Known rows, with every step that occurs
g-y-e: .17	-.29	-.18	.01	-.07	-.03	.39	-.28	-.30	.01	-.06	.17	.23	-.27	.27	-.07	.04	.26	.00	-.31	.29	-.28	-.16
d-n-x-y-e: .37	-.35	-.24	-.02	-.28	-.27	.56	.11	-.40	.20	-.02	-.01	.08	-.01	-.02	.07	.09	-.08	-.14	-.47	.12	.07	-.25
q-n-g-y-d: .24	-.02	-.45	.05	.18	.02	.42	-.40	-.26	-.06	.00	.11	.36	-.11	.04	-.07	.11	.18	.10	.03	.12	-.27	.16
e-y-d: .25	-.01	-.23	-.01	-.24	-.21	.48	-.33	-.46	.01	-.20	.17	.15	-.01	-.09	-.07	.07	.11	-.04	-.05	.12	-.01	-.12
e-y-d-n-q: .30	-.18	-.29	-.04	-.22	-.24	.53	-.27	-.35	-.02	-.23	-.17	.18	.18	-.18	-.07	.01	-.15	.01	-.12	-.01	-.18	-.26
g-c: .18	-.07	-.33	-.11	-.21	.00	.29	-.26	-.39	.08	-.13	.17	.05	-.09	.30	-.19	-.20	.26	.19	-.15	.19	-.27	-.18
q-y-d-n-g-c: .09	.21	-.58	.00	.04	-.08	.25	-.26	-.40	.12	-.18	.01	.15	-.08	.09	.05	-.08	-.23	.02	-.23	.09	-.38	.23
c-q-y: .24	.12	-.20	.01	.12	-.22	.23	-.27	-.39	.05	-.10	.03	.10	-.08	.30	-.26	-.18	.16	-.08	-.48	.29	-.15	.07
y-d-n-g-c: .22	.12	-.46	-.05	.02	-.06	.19	-.25	-.39	-.02	-.21	-.06	.13	-.03	-.06	.07	.02	-.03	.04	-.06	.06	-.40	.04
c-q-y-d-n-x: .53	.14	-.34	.09	.00	-.21	.43	-.21	-.44	.02	-.06	-.12	.17	.11	-.06	-.01	-.08	-.09	-.21	-.63	.08	-.14	.31
y-d: .32	.04	-.21	.06	-.13	-.09	.34	-.34	-.38	-.09	-.09	.11	.13	.02	-.09	-.14	.05	.33	-.01	-.27	.10	-.10	-.08
c-q: .37	.00	-.09	-.04	.07	-.18	.24	-.28	-.37	-.08	-.10	-.01	.08	-.03	.18	-.24	-.08	.36	-.03	-.30	.26	-.21	-.13
g-y: .19	-.13	-.35	-.04	-.17	-.05	.39	-.35	-.27	-.07	-.03	.08	.16	-.16	.36	-.17	-.11	.25	.18	-.29	.26	-.22	-.15
n-q-c: .23	-.07	-.12	-.09	-.06	.01	.33	-.26	-.36	.07	-.16	.16	-.04	.16	.24	-.36	-.13	.21	-.03	-.23	.15	-.15	-.40
x-n-q: .45	-.30	-.22	-.02	-.13	-.23	.37	-.13	-.04	-.08	-.02	-.07	.05	.07	.10	-.25	-.20	.15	.14	-.06	.08	-.15	-.29
x-y: .17	-.04	-.24	-.07	-.26	-.28	.43	-.08	-.38	.06	-.01	.13	.06	-.06	.19	-.26	-.09	.17	.10	-.31	.19	.10	-.31
n-g-c: .19	-.09	-.35	-.15	.07	-.06	.19	-.32	-.40	.07	-.14	.11	-.01	-.09	.29	-.12	-.07	.24	.07	.07	.18	-.30	-.15
y-d-n-q: .35	-.13	-.28	.01	-.14	-.12	.40	-.27	-.28	-.13	-.12	-.23	.12	.23	-.21	-.13	-.02	.08	.01	-.31	-.02	-.26	-.23
q-c: .19	.14	-.16	-.05	-.10	.00	.22	-.21	-.41	.07	-.19	.28	.02	-.04	.25	-.23	-.11	.15	-.02	-.27	.29	-.12	-.28
c-q-y-e: .21	-.05	-.06	.03	.23	-.19	.29	-.22	-.45	.14	-.13	.11	.14	-.20	.22	-.17	.01	.22	-.29	-.48	.32	-.21	.07
d-n: .27	-.10	-.30	-.02	-.16	-.12	.25	-.13	-.24	-.06	-.15	-.15	.12	.01	.03	-.05	-.08	-.02	.06	-.36	.20	-.25	-.31
g-y-d-n: .25	.05	-.44	.06	-.22	-.07	.37	-.29	-.26	-.17	-.10	-.09	.31	-.11	.01	.04	-.03	-.01	.16	-.41	.13	-.34	.00
g-c-q-n-x-y: .42	-.13	-.35	-.15	-.12	-.13	.64	-.05	-.54	.32	.12	.17	.18	.06	.25	-.22	-.20	.15	.12	-.17	.10	-.04	.11
d-n-g: .29	-.07	-.34	-.04	.10	-.18	.14	-.18	-.23	-.07	-.18	-.19	.07	.00	.01	.03	.05	-.06	-.03	-.14	.20	-.26	-.27
c-q-n-x-y-e: .48	-.32	-.09	-.02	.07	-.21	.67	.01	-.49	.25	.06	.18	.19	-.01	.02	-.14	.09	.20	-.23	-.30	.16	.08	.03
n-x: .51	-.27	-.23	-.02	-.22	-.12	.42	-.24	-.34	.03	.02	.09	-.01	.11	.13	-.14	-.05	.32	-.03	-.29	.12	.00	-.22
n-x-y: .43	-.17	-.27	-.09	-.37	-.31	.59	-.08	-.42	.12	.10	.13	.00	.07	.19	-.19	-.05	.17	.04	-.35	.11	.20	-.24
y-d-n-q-c: .27	.07	-.24	-.01	-.11	-.01	.35	-.23	-.37	-.01	-.23	-.02	.11	.21	-.12	-.16	-.07	-.04	-.08	-.36	.05	-.25	-.22

Rows
.28	.03	-.38	.01	.09	-.13	.34	-.47	-.34	-.18	-.03	.09	.22	-.12	.14	-.06	.12	.21	.05	-.07	.14	-.24	.07 : n-g-y-d
.21	-.05	-.28	.05	-.05	-.15	.46	-.40	-.34	.03	-.05	.01	.09	.16	.00	-.29	-.09	.17	-.03	-.38	.01	-.10	.01 : n-q-y-d
.26	.04	-.33	-.02	-.28	-.19	.46	-.20	-.39	-.01	-.28	-.04	.25	.00	-.19	.08	.04	-.20	-.02	-.19	.11	-.12	-.12 : e-y-d-n
.36	.00	-.36	.10	-.10	-.23	.44	-.23	-.11	.01	.03	.02	.11	.05	.00	-.20	-.17	.02	.05	-.21	-.02	-.06	.09 : x-n-q-y-d
.39	-.06	-.19	-.06	.45	-.10	.27	-.28	-.30	-.02	-.08	-.03	.20	.01	.08	-.19	.05	.22	-.10	.04	.26	-.26	.01 : c-q-n-g
.49	-.15	-.36	.00	-.37	-.21	.58	-.18	-.44	.06	-.16	-.03	.14	.12	-.19	.14	.06	-.19	-.08	-.23	.02	-.02	-.09 : e-y-d-n-x
.27	.25	-.24	.09	.14	-.21	.33	-.36	-.46	-.02	-.10	.08	.18	-.04	.08	-.23	-.09	.21	-.16	-.47	.19	-.13	.26 : c-q-y-d
.53	-.20	-.31	-.08	.02	.06	.49	-.19	-.45	.21	.02	.10	.15	.05	.23	-.15	-.19	.28	.06	-.14	.15	-.26	.13 : g-c-q-n-x
.52	-.23	-.35	-.01	-.26	-.13	.38	-.10	-.27	-.02	-.05	-.15	.02	.11	.05	.02	-.06	.03	-.01	-.42	.12	-.12	-.23 : d-n-x
.37	-.40	-.19	-.03	-.17	-.15	.73	.03	-.39	.31	.12	.24	.17	.01	-.02	-.10	.12	.10	-.11	-.25	.11	.15	-.14 : q-n-x-y-e
.17	-.17	-.37	-.02	-.10	-.15	.41	-.17	-.20	.03	-.10	-.25	.09	.14	.16	-.20	-.23	-.19	.04	-.48	.12	-.23	-.20 : d-n-q-y
.32	.21	-.39	-.04	.27	-.25	.17	-.16	-.22	.15	-.08	.07	.13	-.26	.44	-.10	-.28	-.06	.04	-.03	.24	-.30	.29 : x-n-g-c-q-y
.32	-.16	-.35	.04	-.10	-.25	.39	-.16	-.04	.08	.03	-.03	.06	.02	.23	-.26	-.27	-.05	.09	-.21	.10	-.10	-.11 : x-n-q-y
.11	-.39	-.14	.00	.05	-.14	.44	-.24	-.30	.16	-.04	.05	.05	-.01	.18	-.25	-.03	.14	-.19	-.36	.16	-.17	-.21 : n-q-y-e
.38	-.03	-.21	-.05	-.10	-.10	.27	-.11	-.12	.07	-.07	.14	.01	.04	.22	-.27	-.21	.05	.07	-.09	.16	-.12	-.29 : x-n-q-c
.49	-.14	-.49	.07	-.30	-.07	.54	-.27	-.31	-.10	.02	-.08	.25	.01	-.01	.10	-.01	.00	.08	-.46	.04	-.21	.08 : g-y-d-n-x
.54	-.14	-.24	-.05	-.05	-.24	.67	-.04	-.44	.18	.12	.11	.19	.09	.10	-.23	-.08	.16	-.03	-.27	.13	.12	.04 : c-q-n-x-y
.45	-.09	-.36	.03	-.27	-.13	.75	-.06	-.43	.15	.15	.20	.23	.16	-.17	-.16	.06	.11	.01	-.24	-.01	.25	.05 : q-n-x-y-d
.12	-.34	-.27	.03	.02	-.14	.44	-.13	-.23	.14	-.12	-.18	.12	.01	.03	-.08	-.07	-.15	-.16	-.48	.14	-.29	-.22 : d-n-q-y-e
.41	.05	-.48	.11	-.24	-.16	.49	-.17	-.37	.07	-.04	-.07	.16	.13	-.04	.06	-.07	-.16	-.12	-.58	.05	-.07	.16 : q-y-d-n-x
.20	.18	-.30	-.05	-.25	-.21	.51	-.07	-.46	.11	-.16	.05	.13	.18	-.07	-.22	-.07	-.15	-.05	-.40	.01	-.03	-.23 : x-y-d-n-q-c
.21	.21	-.47	.09	.12	-.21	.24	-.25	-.30	.00	-.17	-.09	.16	-.02	-.05	.03	.05	-.20	-.13	-.29	.12	-.20	.13 : q-y-d-n-g
.20	.17	-.32	.11	-.07	-.14	.34	-.30	-.39	.03	-.09	.16	.12	-.02	.04	-.16	-.06	.10	-.05	-.41	.14	-.06	.11 : q-y-d
.19	-.15	-.41	-.12	.13	.07	.27	-.23	-.33	.17	-.06	.13	.16	-.05	.21	-.14	-.09	.14	.11	.16	.19	-.33	-.02 : q-n-g-c
.55	.01	-.23	.02	-.02	-.25	.74	-.13	-.54	.10	.10	.15	.23	.14	-.13	-.17	.02	.23	-.09	-.30	.03	.12	.22 : c-q-n-x-y-d
